Known rows, with every step that occurs:
U-A-N: [  4 -18  -3   0   3   4  -2  -3  -5   0   0   2   1  -5  -5   6   5   4
   2  -1   4   2   4   1  -6   4   9 -23   0   0   7  -2  -2   2  19   0
  13]
P-N: [ -4   5   4  10   1   0   3  -1  -7   3  -3  -7  -2   4  -1   4   0  -3
   0   3   8   1   4  -1  -5  -4  19 -11   0   8   2   3   2   1   5  -2
  -2]
M-N: [ 0  2  0 -7  2  1  2 -3 -2 -3  2 -2  0  6 -3  3  4  1  0  0  3 -6 15 -2
 -2 -2  5 -9 -2  8  0 -6  0  0  2 -1  3]
L-N: [  2   7  -1  -5   1   7   6   1 -10   0  -1  -1   0   3   1   0   2  -2
   2   1   4  -1  -5   1 -11  -6  -1   9  -2   4   0  -1   0   0   4   0
  -2]
A-N: [ -3  -1  -2  -6   2  -3   9  -2  -6   1  -1  -2  -1   1  -4   5   4   2
   0  -3   1  -4  13   0  -1   3   4 -19  -5   2   4   2   0   2   2  -1
   7]
B-N: [-3  9  3  0  2 -4  6 -3  8  0 -2  1 -2  3  1 -8 -5  2  4  2  5 -2  3 -3
 -3 -3 10  0  0 -1  3  3 -3 -4  3  0 10]
B-N-K-J: [ -4   3   2  -8  -1  -1   3  -3  14   2  -5   3   3  -3   2 -12   1  -1
   2   1   5   4   0  -5   7  -2 -10   3  18  -6  -2   7  -5  -3  -9   3
  10]
C-N-G: [  4  -2  -2  -5  -1   6   5  -2  11   0  -5  -5   6   0   8  -1  -3  -1
  -2  -2  -6 -12   4   5   2  -7   6  16  -9   0  -1 -12  -1  -1   7   0
 -20]
M-N-P: [  8  -1   0  -4  -3   5   2  -2  -3  -6  -2  -1   3   0  -3  -2 -10  -3
   1   0   4  -9  11  -1   5  -5   1  -8  -8   4  -2  -7   1   3   1  -1
  -3]
P-N-D: [ -4   3   2   8  -5  -7   3  -2  -7   0  -6  -5   2   5   0  -1  -2  -9
   6   0  -3  -2   0  -2  -3  -3  27  -8   0  13   2  -1  -2  -3 -10  -4
   2]
F-K-A: [ -6  -2   0 -11   2  -4  -7   1   1   2  -5   9  -3   0   0  -2   3   0
   8   6   3   2  -8  -2  -2   2 -12  -6   6  -2  -5 -13  -2  -1 -25   0
   6]
B-N-K: [ -4   5   3  -2  -1  -1   3  -4  12   1   1  -2   2  -5   1 -10  -4   1
   6  -1   2   8   0  -5   2  -1  -9   3  -4  -6   2  14  -4  -4  -5   3
   5]
G-N: [ -2   7  -1 -10   1   0   3  -4  -6  -2  -2  -9  -3   1   0   0   1  -3
   5  -3  -3  -2  11   5  -7  -7  15  12   4   5  -3   2   0   2   5  -1
 -16]
H-N: [ -1   4  -1  -4   2  -5  -3  -3  -1  -2   5   0  -2   6   5   1   5  -2
   1   3  10  -3 -11  -4  -7  -5   7  12   1   7   0  -4   3  -2  -2  -1
 -10]
A-K: [ -5   3   1   3  -1  -5   8  -2  -1   3   0   5 -11  -3  -3   2  -1   6
  -4  -2  -2   1   5  -2  -3   3  -8   0  -5  -3   2  14  -2   3   9   1
   7]
D-N: [ 2  5  0 -2  3  6  5  2 -7 -1 -1 -2 -1  3  3  1  0  6  7  1 11  0 10  1
 -6 -2  9 18  1  5  7 -1  0  0  8 -1 -5]
K-A: [ -1   0   0  -5   0  -1  -7   0  -1   0  -7  10  -4   5   4  -3   1   2
  -3   5   1  -8  -5   2  -3  -1   6  -7   5  -1  -4  -7  -2   1 -25  -1
   2]
M-N-B: [  1  -1  -1  -7   3   6   1   5  -1  -3   1 -15   4   0   0   1   7   0
  -1   1  -2  -7  11  -2   2  -4   6  -5  11   9   1  -7   4   0 -10  -3
  -3]
M-N-K: [ -1  -2   0  -9  -1   5  -1  -4   2  -2   4  -4   3  -2  -4   2   4  -1
   2  -3  -1   4  12  -5   3  -2 -14  -8  -7   5  -2   6   0  -1  -6   2
  -1]
Q-K-F: [  1   4   0  14   4  -7  10  11  -7   6   0   8  -8   7   1  -1  -4  -3
 -12  -2  -2  14  -5  -1  -3   4  -6  -5   4  -3  -1  -4   2  -3   5   0
  -7]
Q-K: [ 0  4  1 11  2 -2  5  1 -2  5  3  3 -9  4  2 -5 -1  4 -9 -1 -1  7 -2 -2
 -7 -2 -5 -3 -1 -5  3  6 -1  2  5  0 -6]
G-N-D: [ -2   5  -3 -12  -4  -8   2  -5  -5  -4  -5  -6   1   3   0  -3  -1  -9
  12  -6 -13  -4   7   4  -6  -6  23  15   3   8  -1  -2  -4  -2  -9  -3
 -11]
M-N-L: [  1   0   0  -8   0   2   1  -2  -1  -2   3  12   3   2  -2  -2   2  -1
   5   3  -6  -7  11   1   7  -3   3 -10 -13   6  -2  -7  -4   0 -12  -2
  -3]
G-N-P: [  5   4  -1  -6  -5   2   2  -3  -8  -5  -6  -8   1  -5   0  -5 -13  -7
   6  -3  -2  -5   7   5   0 -10  11  13  -3   0  -3   1   2   5   5   0
 -24]
Q-K-X: [ -3   3   0  15   4  -7   5   5   3   4  -1   6  -7   7   6  14  19   1
 -11  -1   1   9  -3   0  -3  -5  -7  -7  18  -4  -2   4  -1   2  -2  -1
  -4]
L-N-A: [  3   6  -1  -6  -2  13 -11   0  -5  -1  11  -4   4   4   2  -5   3  -2
   1   0  -2  -3 -15   2  -5  -6  -1  18  -3   4   0  -3   3   1  14   0
  -9]
N-K: [ -4   1   1  -3  -4   2   1  -2   1   2  -1   2  -5  -5   1  -4   3   1
   3  -1  -4   5   1  -4   0  -3 -13   4  -6  -2   2  10  -3   0  -3   2
 -10]
C-N-A-K: [  0  -3   3  -2  -2   6  -2  -3   4   2   6 -10   5  -3   2   0  -1   2
  -5  -5  -9  -1   0  -2   2   3 -10  19  -4  -4  -2  18   3   3  27   2
 -11]
U-A-K-F: [  5 -15  -1  13   1  -2   1   6  -4   3  -1  13  -8  -7  -4   8  -2   1
  -5   0  -1  14  -8  -1  -5  11  -6  -5   6  -4   2   1   0  -3  25   2
  11]
J-K: [ -6   3   0  19   4  -4   3  -1  -3   3   1   2  -6   4  -2  -2   1   4
  -3   4  -2   5   4  -3  -6   2  -6   3 -19  -5   0  -7   0   4   9   1
   6]
K-X: [-6  4  0  4  1 -7  4  3  3  0 -8  8 -6  6  5 17 21  0 -1  2  3 -3  2  1
 -2 -8  4  0 17  3 -4 -5 -2  0 -4 -2 -3]
F-K-X: [-11   2  -1  -2   4  -9   3   5   4   2  -6   7  -6  -1   1  16  24   0
  11   3   4   7  -2  -3   0  -5 -13   1  18   3  -6 -11  -2  -2  -4  -1
   0]
K-A-N-G: [  2  -9  -6 -10   1   0  -7  -3   8  -2  -2   3   6  -1   0   3  -1   1
  -7  -2  -3 -14   0  11   8   6   3 -25  -6  -4  -1 -20   0   0 -33  -1
   9]
P-N-A-K-V: [ -1  -1   1  20  -5  -9  -7   1  -3   5   5 -20  -1  -1  -6   8   4  -2
  -9   2  -7   8 -18   0   7  12   3   3   3   4  -6  16   4   0  13   0
   3]

Rows:
[ -2   8   3  -2   0   2 -11  -3  14  -1  10  -2   4   3   3 -13  -4   2
   3   1  -1  -3  -8  -2   3  -2   9  10  -1  -2   3  -1  -1  -3  11  -1
   4] | B-N-A
[ -2   7   3   0   0  -4   5  -2   8   1  -1  15   2  -2   2 -14  -6   1
  10   5  -4  -3  -2   1   6  -2   8   0 -10  -4   2   1  -7  -3 -11  -1
   3] | B-N-L
[ -2   1   1   6   0  -9  12   7  -5   3  -3   9 -10  -1  -4   7  -4  -1
  -6  -2  -4   9   1  -2   1   9 -11  -1   2  -1  -2   4   2  -3   8   2
   7] | A-K-F
[ -4   0   5  11  -2   3  -9  -4  -1   4  12 -10   0  -3  -4   3  -2   0
  -7  -2   1   5  -4  -2   2   4   3  -5  -1   2   3  16   5   4  20   0
   3] | P-N-A-K
[  0  -5  -5  -7   1  -1   4  -3   7  -1   2  -1   2  -2  -1   3  -1   2
  -2  -5  -4 -11   9   7   6   1   4 -16 -13  -1   5 -15  -1   0  -4   0
   3] | A-N-G
[  8  -9  -2  -6  -3   0  -3   0  -6  -4  -9   4   7  -3  -3  -2 -11  -2
  -3   0   3 -11   0   5   7   4  -1 -26  -4  -6  -3  -3   1   5 -27  -1
   4] | K-A-N-P
[ 10   1   0   1  -3  11   4   3  -9  -5  -6  -1   2  -4   2  -5 -16   2
   7   1  10  -3   6   3   2  -5   4  20  -4   0   7  -3   1   2   6   0
 -12] | D-N-P
[  0  -7  -3 -13  -3 -10  -3  -2  -4  -3  -8   5   7   5  -2   0   0  -5
   3  -3  -8  -9   1   3   1   8  12 -24   3   3  -2  -6  -4  -2 -41  -3
  15] | K-A-N-D
[  6   5   3   5  -2   0   5  -1   8  -4  -6   2   2  -3   0 -13 -21  -2
   5   1   5  -5  -2  -1   5  -5   6   3  -6  -5   3   1  -2  -1   2   1
   4] | B-N-P
[  3   1  -1  -4   3  11   3   9  -7  -1  -3 -16   3  -4   6  -1   3   4
   6   1   4   0   7   2   0  -3   9  22  15   5   9  -3   4  -1  -4  -2
 -11] | D-N-B
[ -1  -4   0  -6  -3   1 -10  -1   3   1  -5   7  -1  -2   3  -4   3   0
  -1   2  -3   1  -8   0   0   0 -13  -5   1  -5  -5   6  -2   0 -31   2
  -5] | N-K-A
[  2  -3   2  -3  -2   0  11   8  -3   4  -8  -3   8  -1   3   3  -2  -8
   1  -4  -6  12   2  -5   3   2 -15  13   1   0  -7   6   3  -6   5   4
 -23] | C-N-K-F
[ -1   0   3  -6   0  -1  -8  -3  14   0  -3   2   6  -2   2 -10  -6   0
   2   2   4   4  -8  -2   4   3 -10  -7   2  -9  -5  11  -4  -5 -32   3
  11] | B-N-K-A
[  3   3   0  -4  -1  12 -11   1  -3  -3  10  -4   3   3   4  -4   1   5
   5   0   3  -1   0   2   0  -2   7  27   0   3   8  -5   2   0  16  -1
 -13] | D-N-A
[ -4   3   0  23   5 -10   7   9  -8   5  -1   7  -4   7  -4   2  -2  -3
  -5   4  -3  13   0  -3  -2   8  -8   3 -13  -3  -5 -16   3  -1   9   2
   5] | J-K-F
[  0 -16  -1  17   2  -3  -3   0   6   0  -3  11  -8  -7   1  21  20   5
  -5   0   3   8  -5   0  -5   2  -6  -7  20  -4   0   8  -3   2  18   1
  14] | U-A-K-X
[  0   5  -1  -2   1   0   0  -4  22  -2   2   1   1  -1   4  -9  -9   2
   2   0  -2  -9  -2   4   5  -4  10   4  -9  -4   4 -13  -4  -6  -3   0
   7] | B-N-G
[  2   2   1  -1  -2  10  -6  -2  -3   0  13  -5   0  -4  -3   0   0   1
  -5  -3  -4   3 -14   1  -4   2 -16  17  -5  -1   0  13   3   3  18   2
   3] | L-N-A-K
[-6  3  3  8  1 -6 -6 -1 20 -1  8  0  2 -1  1 10 12  3 -4 -2 -1  4 -7 -1
  7  3 -8  5 15 -6 -3 13 -1 -2 11  1 16] | B-N-A-K-X
[  0  -3   1  -5   0   5 -10  -5   5  -2  17  -5   2   0  -7   3   2   4
  -6  -5  -4  -2   6  -2   5   6 -11  -3  -6   2   0   8   3   3  16   0
   8] | M-N-A-K
[ 10   3  -1  -1  -4  11   5   2 -12  -3  -5   0   3  -3   0  -5 -13  -5
   3   1   4  -4 -10   2  -4  -8  -4  10  -7   0  -1  -1   2   3   3   1
  -9] | L-N-P
[ 2  0  1  0 -1 10 -8 -1 -1 -1 13 -5  0 -4  0 -1 -2  9  1 -3  2  4  2  1
  2  6 -7 24 -4 -2  8 12  3  2 22  1  0] | D-N-A-K
[  5 -20  -4   1   4   8  -4   5  -5   1  -1 -12   5 -11  -1   3   8   3
   0   0  -1   1   0   1  -1   4   8 -18  16   1   9  -4   2   2   8  -1
   5] | U-A-N-B
[ -1   0   1   4  -2  -3  -4   6   0   4   9   7  -5   0  -3   2  -3  -1
  -8  -3  -9   7  -9  -1   6  10 -12   8   1  -2  -2   1   4  -2  18   1
  -3] | N-A-K-F
[  0  -5  -2 -11   2  -4  -2  -1  -5   1  -5   3   3   3  -3   4   2   1
  -4   1   3  -7   5   4   1   7   4 -28   2  -2  -2  -3   0   2 -26  -1
  12] | K-A-N
[  7   1   0   0  -4  -1  -3  -2  -2  -6   1   1   2  -1   5  -5 -11  -6
   2   2   9  -6 -16  -2   1  -8   3  14  -4   3  -1  -6   4   1  -2  -1
 -17] | H-N-P
[ -3  -7  -2  11   7  -6  -4  -1  -6   2  -1   0   6   6  -7   3   1   3
  -7   3   1   2   5   1   0  12  -9 -26 -15  -8  -5  -6   2   5 -20   2
  22] | J-K-A-N
